Each row comes from the steps of one path. Every step used is in the known rows, and no mark comes twice. Write the path behind each row, first mark first.
Known rows:
luzo-zusod-nagibuf-lisal: [  7.0   1.8  16.3   3.8  28.5  -4.1  35.1 -15.0 -17.5  13.3   7.4  16.4
  12.1  -3.8  11.8  -3.8 -18.0 -37.6   2.9   7.9  20.8  -7.5  41.3  21.5
 -29.6 -14.9  -2.3  36.2   4.6]
luzo-zusod-nagibuf-lisal-nozo-bude: [ -2.4   8.8 -23.9 -15.8  20.2   4.2 -12.7   3.2   6.4  23.3  17.7   6.9
  -0.2  -6.4  13.7  46.7 -18.1   4.8  -4.4   6.5  12.0   5.8  38.6 -39.1
 -30.6  -0.8  -5.3  11.8   2.3]
nozo-zusod-nagibuf-lisal: [  6.2  -6.5  28.3   6.2   9.5   7.1  18.0 -23.7  13.2 -25.2   4.7  18.8
  20.3  10.0  18.6  41.9  16.0   2.6  15.0   6.4 -12.1 -16.9  25.6   7.0
 -46.7  10.4 -18.5  25.7  -1.9]
luzo-lisal-nozo: [ -2.1   7.7  -3.2  -9.8 -11.8  -1.0   3.0  15.0  10.4  29.9   3.7  -1.3
  13.0 -11.1  14.0 -49.2 -19.0 -19.1 -14.6  22.6 -36.4   5.9  -9.4  -7.2
  19.7  22.0  -1.5  12.8  -3.1]
nagibuf-zusod-bunag: [  0.9  -1.9  31.9  -4.6  -1.5   9.6  22.4 -26.7   3.0   7.1  -9.1 -10.0
  16.4  23.1   1.2  -5.9   2.7 -29.8   0.3 -13.2  27.2 -11.5  -5.7  21.2
 -29.4 -30.7 -10.3  48.6   9.2]
lisal-nagibuf-zusod-bunag: [  4.9   2.7  38.7 -12.9  -9.0   9.4 -14.9 -14.0  -2.1  19.8   6.4  -6.9
   6.4   6.5  -3.7  11.1 -12.7  -1.9  -1.5 -24.7   5.0  -1.5 -13.4  37.3
  -0.1 -26.5  -2.3  41.2   7.5]
bude-nozo-zusod-bunag: [-11.9  -4.3  44.7  14.3  10.9  21.8  -7.9 -29.4   5.0 -33.6  -8.9  -1.1
   1.2  21.0   1.6 -50.4   9.5  -6.5  17.3 -19.1  40.3  -8.1   7.4  22.9
  -6.2  -9.1  11.3  13.6   2.3]
zusod-bunag: [  0.4   8.0  42.3  13.1  20.2   9.2  12.9 -20.8  -8.5  -3.6 -16.5   4.4
  25.0  14.4   2.4 -47.7   8.7 -20.1  14.4  -7.4  43.7 -21.7   0.6  22.0
   8.3 -25.4   1.5  17.5   6.2]
ponu-bude-nozo-lisal: [ -9.1  -8.5 -40.1  22.1   0.4   2.6  51.2  14.1  -0.2 -24.2  -2.1 -21.6
 -42.6  11.6 -24.7 -52.2  -4.5   4.2 -13.9   9.5 -10.0   9.6 -32.3  -9.5
   1.2  -5.9   2.2 -48.8  -0.6]
bude-ponu-zusod-nagibuf-lisal-luzo: [  6.9  -1.1   6.6  -6.8  11.7 -19.5 -11.7   4.8 -15.8   3.9 -18.1  27.8
   3.8 -21.3   3.7  11.6  31.2 -21.1   1.9   5.9  32.3  -6.9  -7.0  25.6
  20.4  16.7  12.4 -48.2  -9.0]
nozo-bude: [ -2.5  -4.3  -9.5  11.7 -15.5  17.8  33.2 -12.7   3.7 -18.0 -15.5 -28.1
   6.0  25.1  -6.7   7.5   3.9  -3.5  -0.5   4.5 -41.0 -12.5  -9.4  -0.3
   1.5  -4.1  -7.7   6.1   1.3]
zusod-nagibuf-lisal-nozo-bude-ponu: [ -4.9   4.3  -4.3  -5.8  13.8  -5.0 -50.2   8.1  17.0 -10.6  17.2  15.0
  -4.0 -13.4  10.6   8.8  44.2  21.4   1.5   9.4   2.5  -9.2  16.7 -31.9
   3.0  26.0 -13.1 -43.3 -22.4]
luzo-zusod-nagibuf-lisal-nozo-bude-ponu: [ -5.5   7.0 -14.4 -10.5  15.6  -1.8 -48.2  -1.2  -7.1   4.6  14.7   5.3
  -4.6 -17.4  14.0  24.1  10.2  -6.5   0.2   1.7  17.3   0.3  46.0 -22.1
  -1.3   8.6   1.9 -24.6 -12.9]
ponu-zusod-nagibuf: [ -1.8  -8.1  14.8  13.1  29.8  -0.9  30.3  11.5 -16.7  13.2 -24.1  12.9
  -5.1  14.7   5.0 -23.8 -10.1 -36.8   3.6  11.8  17.4 -16.0   5.2  21.0
  -3.2  -2.3  35.4 -14.5   8.9]
bude-ponu: [ -3.5  -6.1  26.9  24.2   1.3   0.0  13.1 -14.7 -12.1 -28.6  -9.2 -12.9
   6.6   5.2  -2.6 -74.7  11.4 -43.7   7.7   0.9 -18.1 -20.8  -8.6  42.0
  38.9   6.7   3.7 -23.0 -12.0]
lisal-nozo-zusod: [ -7.4  -3.3   4.2   2.8  -2.1  13.3  -0.7  -5.7  24.7 -14.7   7.5  -9.8
  12.7  14.4  12.1  -2.0 -34.3  -1.4  14.3  -5.7 -35.1  -2.2 -14.3 -13.9
  -6.4  25.1  -4.4   6.0   3.7]
luzo-zusod-nagibuf-lisal-nozo-bude-bunag: [ -9.6   9.0  -1.3  -3.6   1.9 -14.7 -56.4  10.3  11.5  10.1  11.4  18.0
 -11.4 -28.2  13.3  72.9  -8.4  23.6   9.2   4.2  29.2   5.7  32.4 -27.6
 -27.7   6.6  12.5   2.7  -1.0]
luzo-lisal-nozo-zusod-nagibuf: [  0.2  -2.2  14.5 -10.4  -7.1  11.1 -30.9  11.6  13.5   9.0   1.7  15.0
  12.8  -1.6  26.1  -1.1  -2.0  18.4  -0.1  16.7 -33.6   2.0  38.6 -17.1
 -12.1  27.4   6.3  19.6  -4.7]
nagibuf-lisal-nozo-zusod: [ -3.4   4.1  -1.1  -8.0  -0.7   3.1   3.5 -15.5  36.7 -11.5  22.5   1.9
  24.0  -1.6  22.2  42.8 -21.9  -6.8   9.3   2.6 -26.9  -0.7 -16.0 -21.0
 -31.4  32.2 -27.3  11.1   1.0]
lisal-luzo-zusod-nagibuf: [ 10.7  -5.0   7.2   1.7  12.9   0.5  14.6   2.1 -26.0  16.2 -12.9   8.6
   5.6   1.7  -9.6 -33.1 -30.4   2.4   5.8  -6.7  14.1   4.9  26.4  25.4
  15.1 -17.6   9.7  29.3   7.1]
bude-nozo-lisal-luzo-zusod: [ -1.2  -4.7 -46.6  -0.2 -10.1   2.5  20.0   8.6 -16.3  10.6  -5.1 -24.0
 -26.5  -4.3 -20.4 -56.7 -23.1  -8.6 -13.4 -16.2  -9.4  23.9   0.0 -17.3
  22.9  -7.3   1.7  -1.5   8.4]
luzo-zusod-nagibuf: [  2.2  -5.4  19.6  15.0  27.0   5.6  28.6  -6.5 -28.7  10.3  -6.1   3.4
   2.6  11.6   2.0 -48.8 -29.7 -31.4   6.2   0.6  13.5  -9.1  42.6  28.6
  -3.3 -23.6  20.1  29.0   8.2]
ponu-bude-nagibuf: [  1.6 -10.6  -3.5  35.5  -4.4 -14.1  45.2  14.1 -22.5 -31.6   0.0 -18.0
  -8.1  21.6 -27.6 -48.1 -10.5   4.6   0.0  13.4 -11.1   0.1 -32.8  33.3
  35.5 -22.3  14.6 -14.2  -3.1]
nagibuf-lisal-nozo: [ -3.2  10.0  -0.3  -5.4  16.4 -10.8  17.7   1.6  30.1  11.9  26.6  10.5
  13.4 -11.3  12.8 -19.0 -21.4 -20.3  -0.5  12.2  -7.3  -0.4 -30.2 -17.2
 -10.4  25.2 -26.9   3.8  -2.6]
ponu-zusod-nagibuf-lisal-nozo: [ -3.5   6.5  -3.6 -11.6  41.3 -15.7   3.3  24.3  14.6  34.3  10.9  32.9
  -3.5 -14.1  19.3   8.8 -15.1 -24.3  -2.5  18.1  35.4  -2.3  -7.1 -20.1
 -23.2  21.5  15.0 -26.4   4.3]

Write each row's path:
[  9.8   8.2  30.7 -28.1 -36.9   9.6 -24.4 -12.0  -8.6  41.4  -2.0  -5.5
  17.5  -8.0   8.6  22.1   4.8  -6.6 -16.7  -5.7 -16.3   6.3   4.9  39.7
   4.0 -19.9   1.1  53.7   3.8] | luzo-lisal-nagibuf-zusod-bunag
[ 12.0  -2.0 -28.9  -1.3 -35.3 -14.2   2.9   4.3   4.1 -18.6   4.4 -13.8
  11.3   3.5 -21.1  34.8  39.0  41.0  -8.3   1.9 -34.8   7.3 -26.1 -15.1
  26.8   0.3 -24.7   9.3  -8.2] | nozo-bude-nagibuf-lisal-luzo
[ 11.2   2.8 -48.6  -3.3 -17.3   5.0  30.7  -0.6 -23.7  16.3 -17.3 -24.3
   7.8  -1.4  -9.9   2.1 -23.4  -8.7  -5.9 -14.8 -27.8  10.8   8.5 -26.3
  17.9 -16.6  -9.1   9.6  15.5] | nozo-lisal-luzo-zusod
[  0.4   5.8  12.8  -4.8  36.6 -13.4  -1.7  15.7  26.4  16.9  29.6  34.5
   2.9 -12.1  13.8 -28.9  -4.0   5.5   2.7  15.6  16.7  -4.7   0.4 -21.8
 -21.1  20.4 -16.9   1.2  -6.6] | zusod-nagibuf-lisal-nozo
[ -8.9 -21.6  32.0  20.3  14.9  13.0   5.6  -5.1   8.7 -35.0   2.7   7.2
 -25.6  22.4  -2.3 -63.2   1.7   8.2  10.3  -2.6  -0.4  -4.3  18.2  23.8
 -18.1  12.9  13.0   8.1  -5.7] | bude-nozo-zusod-nagibuf
[-13.9  -2.4 -15.2  -2.0  16.4   2.8 -50.7  25.7  -7.1   4.1 -16.7   1.3
 -23.1  -0.7   6.4   4.2  17.1  -5.8   0.5   4.2  13.6  -8.8  10.8 -22.4
  25.3  18.1  39.6 -75.4  -8.7] | lisal-nozo-bude-ponu-zusod-nagibuf
[ -4.0  -1.4 -19.2 -10.0 -12.5   8.0  -9.7   9.6  -3.5   6.3  11.1 -18.9
 -45.4   0.7 -25.0  10.0  -4.0  34.9 -17.7 -20.4  19.0  21.7 -31.0   0.2
  -6.2 -32.0   5.2 -22.7   4.9] | ponu-bude-nozo-lisal-nagibuf-zusod-bunag
[ -1.4   4.0 -13.1 -28.3 -42.5   0.1 -54.8  14.4   2.8  27.7   5.6 -20.9
   5.9   7.4   1.6  25.3  35.1  25.3 -25.2   2.1  -5.2  16.0  13.1 -39.5
   3.2 -16.7   2.3  37.8  -2.6] | luzo-lisal-nozo-bude-nagibuf-zusod-bunag
[ 13.9   0.0 -33.2   5.6 -13.7 -25.5  36.9   2.8 -31.8  -6.5   6.3 -11.2
   7.3  -7.0 -26.6  21.2 -30.5   8.1  -5.2   4.8  10.6  24.3 -25.0  30.5
  26.6 -25.4  -1.0   7.5   3.2] | ponu-bude-nagibuf-lisal-luzo-zusod
[ -7.5   8.7  37.3  12.4  20.4   4.4 -16.6 -17.1 -33.4  -3.8 -39.0   2.9
  13.5   1.8   8.9 -34.9  23.8 -63.2  12.7 -10.5  64.5 -25.2  -0.8  39.1
  36.1 -14.9  40.8 -46.5   3.1] | bude-ponu-zusod-bunag
[ -1.2  -3.3 -19.1   8.6  -6.1 -15.3   1.1  10.3  14.0 -35.1  29.1  -5.9
   4.5   3.5  -2.2  45.1 -19.4  31.5   5.9   9.1 -13.6  13.9 -33.4 -14.2
  -5.4  14.2  -7.0 -17.3  -4.6] | ponu-bude-nagibuf-lisal-nozo-zusod
[  2.1  -8.1 -31.6   0.4   9.7  -0.2   2.8  23.2 -21.6  15.1  -2.2   1.7
 -36.5  -6.2 -19.2 -69.9  -6.1  17.3 -10.4 -12.7  13.5  19.0  30.9 -23.5
  12.7 -11.8  10.7  -4.5   4.3] | bude-nozo-lisal-luzo-zusod-nagibuf
[ 15.2  -0.2  14.2  -4.8  11.5 -11.9  18.3   1.2   9.7   5.3   3.2  30.9
  14.4  -8.7  -2.6  -6.0  15.5  23.1   2.7   8.5   8.5  -3.4  -5.0   7.8
  -4.2   7.6 -27.5  14.4  -5.6] | zusod-nagibuf-lisal-luzo
[  4.0 -10.1  12.2  -8.0 -26.5   4.0  19.4  -4.2   7.4  15.4  16.4 -22.8
  -8.4   9.5  -9.4   8.4 -34.8 -14.3 -10.4 -11.3 -60.9   5.4 -36.1  41.3
  -2.5  -2.6  -9.2  36.5   4.1] | lisal-nagibuf-zusod
[ -1.0  -7.6 -35.1   4.2 -11.9  -1.3  17.9  18.6   7.9  -5.3  -1.5 -12.7
 -26.9  -1.3 -24.1 -74.0  11.3  18.1 -12.0  -8.4 -26.5  14.5 -30.2 -27.1
  26.2   7.4 -13.3 -21.5  -1.5] | bude-nozo-lisal-luzo
[  7.6  -0.7  27.6   8.0  27.2  -7.1  31.4  -5.6   6.4  -3.4  10.9  26.6
  10.9   0.6   8.4 -21.2  16.1 -13.3   2.8  16.3   6.4 -17.0  11.3  12.9
 -26.0   2.5 -17.8  16.9  -5.3] | zusod-nagibuf-lisal
[ -0.2   3.6  45.4  10.6   3.8  24.3  -1.8 -38.8  -2.9 -27.5 -21.5  -1.6
  34.5  23.3  11.7  14.6   7.9  -5.1  25.6 -17.6  22.0 -21.6  16.0  15.9
 -13.2 -15.8   1.0  26.9   9.6] | nozo-zusod-bunag
[  6.3  -6.6 -28.5 -12.5 -36.2   5.5  12.3   9.1   4.4  20.2  13.9 -30.8
 -16.1   4.6  -8.0  32.0 -12.2   2.2 -16.8 -14.7 -80.1   7.7 -19.4 -15.2
  -9.3  -7.9 -19.0  15.9   7.6] | nozo-lisal-nagibuf-zusod
[ -4.3   9.4 -27.4 -13.5  -2.7   2.0   5.3  -0.1  35.6   4.5  17.9  -8.3
   9.0  -2.2   8.5  42.8  -1.9   8.0  -5.8  10.3 -25.6   1.3 -22.0 -43.7
 -18.2  21.1 -28.5  -6.8  -3.7] | nagibuf-lisal-nozo-bude
[ -0.7  -1.3  20.1   7.5  26.1 -14.0   1.2  -3.1 -18.4  -3.5 -12.7  24.7
   0.4 -12.2  14.5  -3.3  31.4 -53.9   3.6  14.5  32.0 -20.4  10.1  29.9
  -0.1  11.8  21.7 -48.3  -8.4] | bude-ponu-zusod-nagibuf-lisal
[ -5.1  -7.7  19.6   4.1  19.8  10.6 -19.0   9.6  21.3  -9.0  10.9  14.0
   1.1  12.8  12.8 -12.5 -16.8  23.2  16.1  -2.0 -12.2  -6.1  18.1 -19.1
 -16.6  21.7   2.9   5.0  -0.2] | lisal-nozo-zusod-nagibuf
[ -6.7  -5.3  21.0  34.8 -15.3 -14.6  20.8   2.3  -2.7 -37.1 -17.3  -2.8
 -10.2  -1.6 -16.2  10.6 -20.4   5.7  14.0  12.6   9.2  -6.1 -41.0  46.4
   8.6  -4.7  20.4 -22.1   0.0] | ponu-bude-bunag
[ -4.4 -14.8  12.8  13.4  16.8   3.0  28.0 -10.7  14.6 -43.4  11.2  15.5
 -23.4  10.1  -3.3  16.4   0.9  23.5   3.1  14.4  20.8   5.4  -3.2  25.8
 -44.9   9.3  -1.9 -16.3  -7.8] | ponu-bude-nozo-zusod-nagibuf-lisal
[  7.5  -1.3  -8.8  -0.1  -6.9   2.9  36.3 -12.0 -22.4  12.7 -14.0 -16.4
  15.9   3.3 -12.1 -22.3 -46.4 -23.4   3.3 -11.1 -10.1   8.6  -6.0  31.8
  23.4 -13.0   0.3  31.0  11.6] | lisal-luzo-zusod
[ 12.0  -1.3 -32.9  -2.5   2.2   2.2  10.5  14.2 -27.7  20.7 -15.1  -0.4
  -1.6  -3.1  -8.4 -11.9  -6.5  17.5  -2.2 -10.6  -4.7   5.6  40.7 -28.3
   8.3 -19.6  -1.0   9.1  10.8] | nozo-lisal-luzo-zusod-nagibuf
[ -6.4 -14.2 -33.5  -8.3 -33.5  -5.8 -12.2  22.4  19.8   1.2  25.1 -37.7
 -19.4  24.4 -16.0  12.6  -4.4  19.3 -18.3  -3.1 -51.8  15.9 -26.3 -40.5
  -1.4  -1.3  -6.4  21.7  -3.9] | lisal-nozo-bude-nagibuf-zusod
[ 11.5  14.0 -12.6 -11.1 -15.5  -5.3 -27.4 -15.6 -29.8   2.2  -8.6  -9.2
  27.3  -1.9 -11.5  49.8  29.1  28.0   1.8 -18.8  41.5  10.1  19.7  -9.9
  23.1 -41.8  -3.8  30.8   5.8] | nozo-bude-nagibuf-lisal-luzo-zusod-bunag
[ -4.2  -0.6   0.2 -14.7 -12.9   8.8 -29.6   5.6   3.6  19.1  17.6 -13.2
 -35.0  -1.0 -12.4 -25.8  11.8  12.8 -15.8 -29.3   2.5  13.3  -9.5 -11.8
  -2.3 -20.3  -1.3   7.5   4.4] | bude-nozo-lisal-nagibuf-zusod-bunag
[ -8.9  -8.2 -22.1  18.1   3.4   4.0  31.9  10.1   6.1 -12.6   3.6 -17.0
 -30.9   9.1 -12.2 -88.2   6.6 -14.0 -11.6  -0.2 -23.5   1.2 -13.6 -19.7
   5.3   4.7  -4.8 -19.9  -1.5] | bude-nozo-lisal
[  3.0 -13.6  17.0  -4.5   2.8  -0.4  -5.1  -8.2  23.3 -24.1  11.4  24.2
  -8.7  -2.3  -3.0  -5.4  16.2  36.1   5.5  -2.6   6.6  10.4   0.3   8.2
 -20.7  25.5 -17.0  11.2  -8.7] | bude-nozo-zusod-nagibuf-lisal-luzo
[ -9.1   5.9  10.7   0.6  -1.4 -17.1 -58.4  20.5  36.6  -5.4  16.1  28.8
 -12.7 -22.7  10.1  53.8  25.7  52.3   9.8  12.9  17.0  -3.8   5.7 -37.5
 -23.2  23.2  -2.4 -15.8 -10.8] | zusod-nagibuf-lisal-nozo-bude-bunag
[ 15.1  -6.6  16.4  -8.7  -5.3   2.5   3.4 -15.8  16.1 -19.1  -1.1  22.8
  24.4   2.0   5.9  55.5  16.7  35.6  13.8  -2.5 -12.3  -3.1   9.4   0.8
 -26.6  16.4 -27.3  24.1  -2.0] | nozo-zusod-nagibuf-lisal-luzo
[  5.2  -1.4 -19.7 -13.3  -8.0  -5.3 -27.9   0.8 -10.3  -4.7 -28.5   9.5
  -0.4 -11.5  -0.2  72.3  52.1   7.2  -3.0   5.1  12.8  -5.6   2.4   0.3
  14.2  15.3   6.8 -57.2  -9.7] | nozo-bude-ponu-zusod-nagibuf-lisal-luzo
[  5.7   4.3 -19.7   5.8 -15.2   5.9   5.7  15.6  -6.8   8.5   5.8 -15.3
  -9.8  -4.2  -6.8 -14.9  -2.4  11.7  -3.0  -9.8 -69.7  -2.9 -14.0 -13.5
  29.8   0.2  -6.0 -15.8   4.4] | nozo-lisal-nagibuf
[-11.5   8.2  -5.9  -5.0 -48.6  -4.7 -53.9  19.9  19.6   6.3 -10.5  -7.0
  -1.5 -21.4   9.4  37.8   8.2  24.8  -8.2  20.4 -34.8   7.2  -4.4 -22.2
  13.6  27.3  12.5  -3.3  -6.9] | luzo-lisal-nozo-bude-bunag
[-11.7  10.5  -2.9  -0.7 -20.7 -14.3 -41.0   6.4  40.3 -11.3  13.3   4.3
  -1.7 -21.1   7.4  70.3   4.7  25.0   6.0  10.1  -8.7   0.5 -26.3 -30.5
 -13.4  27.5 -11.0 -11.3  -6.9] | nagibuf-lisal-nozo-bude-bunag
[-12.8  23.1  -8.0 -19.7  13.5   2.4 -57.8  -8.0   2.0   8.7 -14.3   5.8
  12.3 -16.3  21.2  61.7  37.4 -24.8   2.6  -4.4  63.7 -10.1  -5.4 -29.0
  10.4   7.2  15.6 -66.2  -2.9] | nagibuf-lisal-nozo-bude-ponu-zusod-bunag
[  8.4   6.1  14.2  -4.9 -32.5   5.2   2.0   6.3 -12.0  23.1  -1.5  -5.8
  11.6 -13.7   4.0 -26.3 -11.6  -8.3 -13.1  13.1 -70.1   2.7  -8.6  45.4
  40.2   9.8   5.9  20.9  -3.0] | luzo-lisal-nagibuf
[ -3.4  -1.4  -3.5  -0.5   8.0  -1.0 -12.2  -6.5 -13.4 -10.1 -22.2   5.9
  -5.0  -2.4  11.1  58.6  49.8 -26.4  -2.1  13.5  13.0 -19.0  18.3   4.4
  -6.9   8.7  16.5 -56.2  -8.9] | nozo-bude-ponu-zusod-nagibuf-lisal
[ 12.4  19.4  14.9 -16.2   9.1  -0.1   7.7 -33.1 -18.2  21.3 -10.6  11.7
  40.8 -13.9   3.6  24.5  -9.9 -16.1   9.2 -16.6  64.7   2.6  10.6  19.0
  -0.7 -28.2 -15.4  38.3  12.4] | nagibuf-lisal-luzo-zusod-bunag
[ -1.4  -5.6 -64.4   3.5 -10.9   1.2  41.4  12.3 -23.2  -2.1 -11.8 -28.2
 -37.1  -2.0 -32.4 -19.2 -39.0  12.0 -16.7  -6.8   5.6  32.8 -22.6  -5.2
  19.9 -18.1   6.5 -31.9   8.7] | ponu-bude-nozo-lisal-luzo-zusod
[ -0.1  12.4  32.6   9.0  23.5  13.2  15.9 -28.5 -32.0   9.6 -20.1  -4.2
  26.4  10.1   6.2 -35.0 -23.9 -45.4  13.1 -16.1  55.7 -13.2  31.5  31.2
   4.6 -41.9  17.3  35.4  16.1] | luzo-zusod-bunag
